Each row comes from the steps of one path. Every step used is in the known rows, and no mark comes twice. Write the path behind each row, first mark first.
Known rows
L/A/W: [-21  46  13  17  -8  41   9  -2 -16 -15   2 -22 -29  -2 -21   8 -14  33
  41  -4  -6   3 -73 -44  -7  -9]
W/A/D/G/J/F: [-11 -11 -37  15 -23 -35 -33 -54  -7  13  62  49  -4  12  12   1 -57 -34
 -67 -40 -38  41  65  -1  15 -18]
L/F/T/A: [  5  29 -20  18  72  19  10  53   5  61 -53 -20  54   7   1  27  31 -20
  32  72  23   8  26  22 -40  32]
F/T/G: [-24  41  20 -46  58  14  48  43  37 -19  -9 -25  18 -41 -14  -4  60  44
  38  33  -7 -17  32  12  -9   9]
J/A: [ -2  -6  11  11 -13  33  22 -34  -5   2 -22 -18 -23 -11 -11   7 -16   4
  48 -21 -12 -36 -47 -26  17  24]
A/T/G/J: [-16 -52  11   2 -16  20 -23  16  52 -42   0 -27  26  -9 -27   6  19  -4
 -15  14  -7 -41 -24 -17 -38 -12]
D/G/J/F/T: [ 14  32  12 -12 -11 -15  28  -8 -35  28  11  37  -2  -1  17 -29 -33   3
  -7  10  -3  27  72  38  21 -23]
W/A/T/G/J/F: [-58 -19 -30  27 -13 -30 -42   2  27 -72  54  -9  40 -14   8  29 -17 -42
 -60  -5 -13 -21  60 -20 -29  -4]
F/T/A/W: [  6 109  14 -11  47   2  13  36 -20  48   5  -9  34 -13 -33  27  59  11
  -7  28  27  42 -29  -1  17 -20]
T/A/M: [ 11   3 -44 -10  35  21  12  -7  29 -14  -7 -30  53  11 -35  19  45   6
   5  51  10  -9 -56  -7  -7   0]
L/A/M: [  4 -10 -33  11  -6  32  40  -5   3 -56 -16 -25 -10   3 -13 -14  -1  52
  45  48  -6 -18 -49 -20 -19   3]
F/D/G/J: [ -9  -8 -15 -47   7 -15  -4 -24  26 -32   2   5 -51  43  28 -13 -29   5
  16 -35   2  -9 -28  23 -15   0]
L/F/D/G/J: [-12 -24 -22  -5  20   3  -7   7  26   7 -27   1 -31  50  37  -6 -44  -5
  29 -14   1   0 -10  36 -52  17]
G/J: [  5  -8 -24  15 -25  21  -3 -55  30  -8 -31  -7  10  16 -19  15 -38   0
  21  29 -10 -37 -59  -3 -34  -7]
D/G/J: [ 15 -41   3 -32  -8  24  -2 -35  40   4  -6  11 -16  25 -14 -11 -33 -12
   9  -6 -19  -5 -36  -3  -6  -7]
W/A/D/G: [-15  -8 -34 -35  34   2   0 -39  40   7  54  25 -31  12 -17   0 -20 -12
 -21 -37 -53  33   8 -12  12  -3]
D/G/J/F/T/A/M: [ 46  17 -10 -10  11 -41   7  38 -41  20  22  33  56   0   8 -23  34  -3
 -60  48  32  59  73  36  38 -27]
L/F/T: [ -2  51 -18  24  40  36  58  15   4  56 -52  -9  18  -6  -3   6 -11  28
  62  60 -10  -1   7  37 -50  16]
F/T/A/D: [ 21  46 -13  -1  37  -4   4  15 -17  62 -11   3  28  -8 -16   9  60   3
 -11  42  14  30  25  15   8  -6]
F/T/A: [  9  46 -12 -23  56   2  15  22   6  21 -24 -18  30   0  -7  20  45 -11
  21  51  24  -1   5   9   0  15]
J/F/D: [-65  79 -39  -3  13  -3  36 -54 -14 -41  12 -28 -24  20  38   7 -41  20
  53 -36  -8 -45   0  34 -16   0]
L/Y: [-28  -5 -24   1   3  58  37 -19  20 -25 -21 -45 -21  31  -4  10 -30  11
  33  33 -17 -24 -46   2 -35  17]

Write each row's path
[-24 -45  46  -3  -3  31   6  39  15 -34  10 -38  -5 -39 -20  -2  41   1
  14 -35 -10 -43 -15 -40  11  17]
J/A/T/G
[ 22 -14  50   9  -9 -26   3  61 -13  -9 -27   4  11 -55   7  -7  49  16
  -2  20  25  -4  48  -9  17  22]
F/T/G/J/A
[ 33 -68  34  -7 -33  11 -12 -14  -3  14 -11  20 -36   4  -1 -16 -31 -21
   1 -38  -4  -1 -24 -26  33  12]
D/G/J/A
[ 32  14  13 -50  56  -2   2  37  -5  70  14  20   2   1 -11 -19  63 -10
 -22   9   3  58  51  16  38  -8]
F/T/A/D/G
[ 19  46  77  20 -19 -27  -1  75 -39  14   4  14  17 -68 -19   0  64  39
 -31  -2  27  36   9 -18  34 -16]
F/T/G/J/A/W
[  9 -35  17 -24 -19 -30 -13  -5 -16 -22  -2  14 -72  22  41 -18 -24  -4
  10 -66  15  -5 -15   2  23  19]
F/D/G/J/A
[-26  26 -60  13  14  -2   0 -60  32  -2  29   7  -5   2 -17  28 -22  -4
  -8  -4 -44   4 -14 -13 -19   0]
W/A/D
[ 20  70  36  -7   9 -31 -22  42 -60  61  40  34  39  -4   0   0  24 -24
 -66  -6  33  76  50  11  50 -41]
D/G/J/F/T/A/W
[-41  50 -43  27 -27 -29   0 -56 -21 -40  -1 -10 -13  25  46  11 -58   5
  19 -17   8 -39   0  34 -29  -8]
G/J/F/D
[ -3  -3  66  25 -29   1 -31  38  -9  -7  11  -9  20 -50 -30  13  38  14
 -26 -35  11   6 -44 -48  24  -9]
T/G/J/A/W
[-33  21 -12 -74  47  12  32 -21  35 -30  16 -13 -65  37  20 -17 -16  20
  52 -55 -16 -16 -30  22   0   8]
F/D/G
[  1 -64  39  14 -20   2 -27  24  17 -32 -20 -19  13 -36  -5   5  26  -5
   3 -11   6 -35  -8 -38   7  28]
T/G/J/A
[  7  66 -12  36 -31 -19  29 -29 -41  18 -14  18  21 -12  14  -2 -36  12
   3  44   6  -2  44  37  -7 -20]
G/J/F/T
[-54  47 -14 -52  29   1  34 -33  -6 -32  36 -10 -49  31  41 -21 -34  13
  41 -71 -17 -15  24  33  15  -1]
J/F/D/G
[ 35 -65   1 -18   4   0 -61  -2  15  48   5  17  18  27 -15  -2  23 -50
 -53  -4   4  32  -2 -11  17  -8]
T/A/D/G/J
[ 20   1  -7  21 -22  21  49 -25 -11 -10  -9  -7   2 -24 -27  -7  11  46
  26   7 -12 -16 -61 -13  18   2]
J/A/M
[ -5 -17   1  -8 -26  14   0 -45  -3   4  17  16  -2  17   7 -16 -59 -20
  -2 -22 -21  -8  18   9  13 -16]
D/G/J/F
[  9 -37 -36  -9  -7 -23 -37 -42  35   9  40  45 -19  19 -10   3 -36 -27
 -55 -20 -36  40  10  -9  -1  -9]
W/A/D/G/J
[ 56 -16  12 -22  17 -30 -31  35 -14  73  -1  39  15   8  -5 -16  48 -24
 -56  28  20  65  51  20  27 -13]
F/T/A/D/G/J
[ 14  42 -13  33   3 -34 -20   9 -44  24 -17   5  56  -2  20  19  10 -36
 -26  54  38   6  63  22   2  -2]
G/J/F/T/A
[ 21 -44  12  52 -74   9 -17 -24 -21   7 -19  -1 -16   0 -11   6 -30 -18
 -12  -9   5 -27 -51 -26  -6  -3]
G/J/A/T
[  6 -48  11  21  -5 -14 -16  23 -17  18 -32  10 -51  27  52 -10 -40 -13
  21 -47  15   4   1  16 -15  37]
L/F/D/G/J/A
[ 45 -29  -8  49 -62  -5  11 -25 -19 -11 -20  12  13 -16 -21  -4  -8  32
  -9  22   5 -10 -60 -11   6  -6]
G/J/A/M
[ 13 -64  38  37 -36  -6 -38  19  -6   5  -7  -1  10 -44 -13  -6  39   6
 -27 -17  -3  -6  10 -29  16   5]
T/G/J/A/D
[  8 -43  19 -12 -42 -27 -17   6 -21 -22  13  15 -78  27  34 -21 -25 -13
 -15 -73  16  -2 -18   0  16   2]
F/D/G/J/A/T
[-17 -85  15  18 -25  16 -39  56  24 -73 -10 -34  -4  -5   3  -5  12  -7
  -2  27  13 -35   2 -45 -42  11]
L/A/T/G/J
[-38 -13   6  15  -9   6 -15  -4  18 -41   6 -24  47 -23   2   7  -4  -3
   1   4  -9 -41  33  -3 -16  -4]
T/G/J/F
